Each row was made from one walk, in order. Every step used is in the known rows, and no mark comes twice. Write each row's walk.
Known rows:
mifuzos-gilom-pumik: [ 1.07 -0.77  0.50 -1.65 -0.15  1.37  1.40  0.14  2.45  1.16  1.40  2.46
 -0.30 -1.14 -1.20 -0.65  0.52 -0.15  0.08 -1.77  0.50  0.84  1.32]
pumik-pigob-guvur: [-0.67  0.34  0.25  0.63 -1.37 -2.90  1.24 -0.90 -0.16 -0.90 -1.51 -0.10
  0.38  3.32  0.56  0.61  0.12 -1.43 -1.36  0.26 -0.88  0.47 -1.27]
gilom-mifuzos: [-1.18  0.77 -0.38 -0.82 -0.68  2.39  0.24 -1.09 -0.91  0.56 -1.09 -1.33
  1.71 -4.86 -2.97 -0.66 -0.76 -0.45 -0.26 -1.89  0.20  0.18 -0.61]
guvur-mifuzos-gilom-pumik-pigob: [ 0.37 -0.13 -0.16  0.54  1.33  1.48 -0.81 -0.73 -0.77  1.39  0.46  0.66
 -1.64 -0.85 -0.99 -2.32 -0.50  1.74  1.04  1.28  0.13 -1.54  0.17]
bevip-sile-badu: [-1.26 -0.96 -2.62  1.51 -0.64  4.42  0.22  0.87 -2.17  1.46 -1.77 -2.63
  0.77 -0.18  0.81 -0.12 -3.92  1.22 -1.72 -0.56  1.05 -0.98  1.16]
mifuzos-guvur-pigob-pumik: [-2.69 -0.63 -0.50  0.23 -1.10 -2.06  0.13  1.20 -0.16 -0.79  1.32  0.80
 -0.73 -0.44  1.11  1.69  1.07 -2.80 -0.64  0.40  1.81  2.07  1.56]
bevip-sile: [-0.01 -0.35 -2.94 -0.23  0.68  3.91  1.28 -0.69 -2.01  0.66 -1.43 -1.97
  1.07  0.22  2.15  1.63 -1.15  2.09 -1.18  0.72 -0.91 -1.07  0.38]
pigob-pumik-gilom-mifuzos-zoki: [ 0.17  1.79  0.45 -1.62  1.30 -2.07  0.69  0.07  1.29  0.21 -0.28 -1.40
 -0.54 -0.69 -2.37 -0.89 -0.59 -2.22  1.55 -1.62 -0.85  2.93 -0.13]
badu-sile: [ 0.59  0.93  1.95  2.15 -1.08  3.04 -0.08 -3.15 -1.54 -1.02 -2.83 -1.81
  0.22  0.66  7.09  1.51 -0.30  1.29 -0.46  2.53 -2.53  1.26 -0.98]
gilom-pumik-pigob-guvur: [ 0.21  0.22  0.32  0.79 -0.60 -3.09 -0.32 -2.75  1.64  0.62 -1.00  0.96
  0.54  1.38 -2.99  0.30  0.93 -2.91  0.35 -1.54  0.63  0.84 -0.88]
mifuzos-gilom: [ 0.23 -0.73  0.47 -1.87 -0.67  2.24  2.57  1.78  0.53  0.12  1.17  1.48
 -0.29 -0.27  1.76 -0.66 -0.15  0.88 -1.24 -0.37 -0.82  0.56  1.25]
zoki-mifuzos-gilom-pumik-pigob-guvur-bevip-sile: [ 2.46 -1.31  1.20 -1.66  2.66 -0.90 -0.55  5.01  2.46 -0.15  0.43  3.30
 -0.60  4.19 -0.68  0.58  3.09  2.22  0.22  0.50  0.14 -2.22 -0.79]
pumik-pigob-guvur-mifuzos: [-0.47  0.61 -0.25  1.64 -0.58 -1.76 -0.84 -1.74 -1.90 -0.65 -1.35 -0.56
 -0.27  2.60  0.99 -0.13 -0.65  0.19 -0.23  1.60 -1.31 -0.78 -1.76]
pumik-gilom-mifuzos: [-1.26  0.53  0.29 -0.97  0.71  0.07  2.25 -2.04 -0.33  0.48 -1.14 -1.98
  0.33 -1.73 -0.28 -2.38 -1.70  0.24  0.52 -0.67 -1.00  0.46 -0.18]
guvur-pigob: [-2.25 -1.39  0.53 -1.10 -1.01  0.68 -0.57 -0.24 -3.19  0.41 -0.55 -2.35
 -0.03 -0.96  1.70 -1.65 -0.64 -1.85 -0.90  1.31  1.16  0.17 -0.15]
pigob-guvur-mifuzos: [ 0.73  0.83 -0.39  2.10 -1.64  1.69 -3.38 -2.90 -2.32 -1.12 -0.16  0.14
  1.09 -0.24  3.06  1.75 -1.43  0.86  1.35  0.46 -2.26 -0.80 -1.61]
mifuzos-gilom-pumik-pigob-guvur-bevip-sile-badu: [ 2.61 -1.39 -1.14  0.49 -0.18  0.19 -0.02  1.89  3.28  1.73 -0.90  2.35
 -0.57  1.94 -3.02  0.15 -1.81  0.80 -0.11 -0.54  2.83 -1.22  0.80]
bevip-guvur: [ 1.23  0.42 -0.86  1.59 -1.42  1.49 -0.02 -3.13 -0.61 -0.80  1.75 -1.53
  1.36  0.43  2.49  0.10  0.14  2.15 -1.36  0.47 -0.79 -0.08  0.79]
guvur-pigob-pumik-gilom-mifuzos-zoki: [-0.87 -0.18  0.40 -2.11  1.32 -2.26 -0.76  1.07 -0.16  0.63 -0.63 -2.40
 -0.71 -0.71 -2.11 -1.77 -0.66 -2.73  1.14  0.07  1.27  1.84 -0.36]
pigob-pumik-gilom: [-1.34  1.51  0.63 -1.14  0.32 -2.37  0.38 -0.61 -0.35 -0.53  0.06 -1.11
 -1.16  1.80  0.99 -1.95 -0.69 -1.95  1.21 -0.32 -0.76  4.32 -0.09]
bevip-guvur-pigob: [ 0.41 -0.88 -0.93  0.91 -1.06  0.92 -1.44 -2.34 -1.37 -0.35  1.37 -2.40
  1.24  0.67  1.96 -0.87 -0.09  1.82 -1.15  1.68  1.22 -0.50  0.49]
pumik-gilom-mifuzos-zoki: [ 0.54  0.47  0.87 -1.09  1.07 -0.24  3.44 -1.18  0.66  0.72 -0.62 -2.25
 -0.04 -2.10 -0.24 -0.86 -1.44 -0.91  0.18 -1.04 -2.26 -0.89  0.66]
pigob-pumik-gilom-mifuzos-guvur: [-1.64  1.71 -0.50 -0.53  0.60 -2.42  0.84 -0.19  1.50 -0.62  0.23  0.08
 -0.45 -0.70 -1.89 -0.06  0.02 -1.47  1.40 -1.46  0.22  3.74  0.46]

Which walk is each row?
[-1.99 -0.65  2.64 -0.48  0.37 -1.17  1.62  3.97 -0.37 -1.72  2.50  1.72
 -0.46  0.91  3.78  1.39  4.12 -0.61 -1.71 -0.27 -2.01 -0.34  1.07] | zoki-mifuzos-guvur
[ 2.08  0.19 -0.37  1.52 -0.85  1.37 -3.20 -2.17  0.56 -0.32  0.82  2.74
  0.85 -0.20  0.55  1.77 -0.74  1.64  2.13 -0.43 -1.11 -0.59 -0.90] | pigob-guvur-mifuzos-gilom-pumik
[ 0.50 -0.88  0.40 -1.37  0.48 -0.69  2.60  0.91  2.74  1.20  0.50  2.27
 -0.95  0.83 -2.64 -1.75  0.90 -0.46 -0.74 -0.90  0.99  0.52  1.13] | mifuzos-gilom-pumik-pigob
[ 0.00  0.03 -2.46  1.96 -1.20  2.95  0.00  0.74  0.15  0.85 -1.23 -0.49
  0.76 -4.79 -2.52  2.13 -2.63  0.33 -0.68 -0.81  2.53 -2.55  1.21] | gilom-mifuzos-guvur-bevip-sile-badu
[ 0.14  0.29 -1.59  0.23  0.47 -1.20 -2.28 -1.95  0.55 -0.21  0.92 -2.23
  0.99  0.83 -1.83 -1.78 -0.17  1.94  0.82  0.65  2.55  1.47 -0.09] | bevip-guvur-pigob-pumik-gilom-mifuzos
[-2.92 -1.10  2.44 -1.21  1.62 -3.87  0.38  4.97  0.16 -1.69  2.35  1.19
 -1.47  2.80  2.63 -0.22  3.87 -1.04 -0.33  0.74 -0.13  0.95  0.75] | zoki-mifuzos-guvur-pigob-pumik-gilom
[-2.36  0.10 -1.31 -0.12 -0.37 -0.33 -0.53  0.88  0.78 -0.08  0.18  0.32
  0.90 -4.29 -3.83  1.27  0.64 -1.62  0.27 -1.61  2.60  1.27  0.65] | gilom-mifuzos-guvur-pigob-pumik
[ 0.10  0.71 -0.77  0.65 -1.34  1.26  0.81 -0.10 -0.19 -0.07 -0.21  0.16
  0.54 -5.25 -1.44  1.79 -0.59 -0.90 -0.20 -0.60  1.05 -1.54  0.62] | gilom-mifuzos-guvur-bevip
[ 0.59  0.44 -0.02  1.92  0.06 -2.23 -1.79 -3.28  0.35  0.71 -0.96  0.44
  0.05  0.94 -2.63 -0.24  0.45 -1.69  1.21 -0.45  0.42 -0.33 -1.05] | gilom-pumik-pigob-guvur-mifuzos
[ 3.54  0.37 -1.65  0.87 -1.62  1.78 -2.17 -1.38 -1.26 -0.62 -1.88  0.11
  1.37  1.23  3.33  4.00 -2.24  1.02  0.64  1.60 -0.60 -1.95 -1.41] | pigob-guvur-bevip-sile
[-2.22 -0.67 -1.33  0.00 -0.63  0.58  0.45  0.19  0.10  0.20 -0.04  0.00
  1.08 -4.74 -2.51  1.30  0.15 -1.00 -0.72 -1.15  1.99 -0.53  0.79] | gilom-mifuzos-guvur-pigob
[ 1.28  0.90 -1.42  3.00 -0.56  3.04 -2.27 -4.01 -2.66 -0.38  1.83 -2.32
  0.66 -0.42  2.74 -0.62 -0.79  3.98  0.05  2.16 -1.21 -1.78  0.19] | bevip-guvur-mifuzos
[ 1.74  0.34  0.39  1.66  0.34 -2.46 -0.84 -2.76  1.03  0.85 -0.61  0.27
 -0.17  0.32 -2.55  0.82  0.60 -2.59  0.93 -0.67 -0.73 -1.28 -0.56] | gilom-pumik-pigob-guvur-mifuzos-zoki
[-0.35  1.96 -0.18 -0.42  0.35 -2.56  0.14  0.27  0.94 -0.42 -0.21 -0.14
 -0.98 -0.74 -1.34 -0.12 -0.79 -1.56  1.86 -0.19  0.91  2.44  0.00] | pigob-pumik-gilom-mifuzos-guvur-bevip
[ 1.60  0.18 -1.49  0.96 -0.59 -1.53  0.40 -0.32 -0.96 -0.33 -2.82 -0.60
  0.03  3.89  1.04  1.67 -1.28  0.19 -0.79  2.38  0.17 -2.00 -1.55] | pumik-pigob-guvur-bevip-sile
[-0.51 -1.09  3.09 -2.91  1.36  0.67  1.16  5.76  0.30 -0.81  2.13  2.14
 -0.71  1.86  2.31 -1.40  3.24  1.54 -1.25 -0.33 -1.80 -0.33  0.23] | zoki-mifuzos-gilom
[ 0.01 -0.06 -0.04  0.19  0.39  3.98 -0.67 -0.12 -2.54  0.47  1.04 -0.02
 -1.26 -1.73  2.42 -1.65 -1.60  3.02  0.52  1.86 -1.24 -1.58  0.20] | guvur-mifuzos-gilom
[ 2.06 -1.05  3.07 -1.73  1.34 -2.31 -0.61  4.85  2.29 -0.51  1.25  3.46
 -0.96  3.50 -0.57 -0.61  3.49  0.47  0.32 -0.14 -0.17 -1.14 -0.78] | zoki-mifuzos-gilom-pumik-pigob-guvur-bevip
[-0.16 -1.28  3.05 -2.35  2.41 -1.66  1.26  4.94  2.04  0.09  1.75  2.65
 -1.14  2.73 -1.19 -2.26  4.30  0.38 -0.64 -0.82 -0.48 -0.24  0.05] | zoki-mifuzos-gilom-pumik-pigob
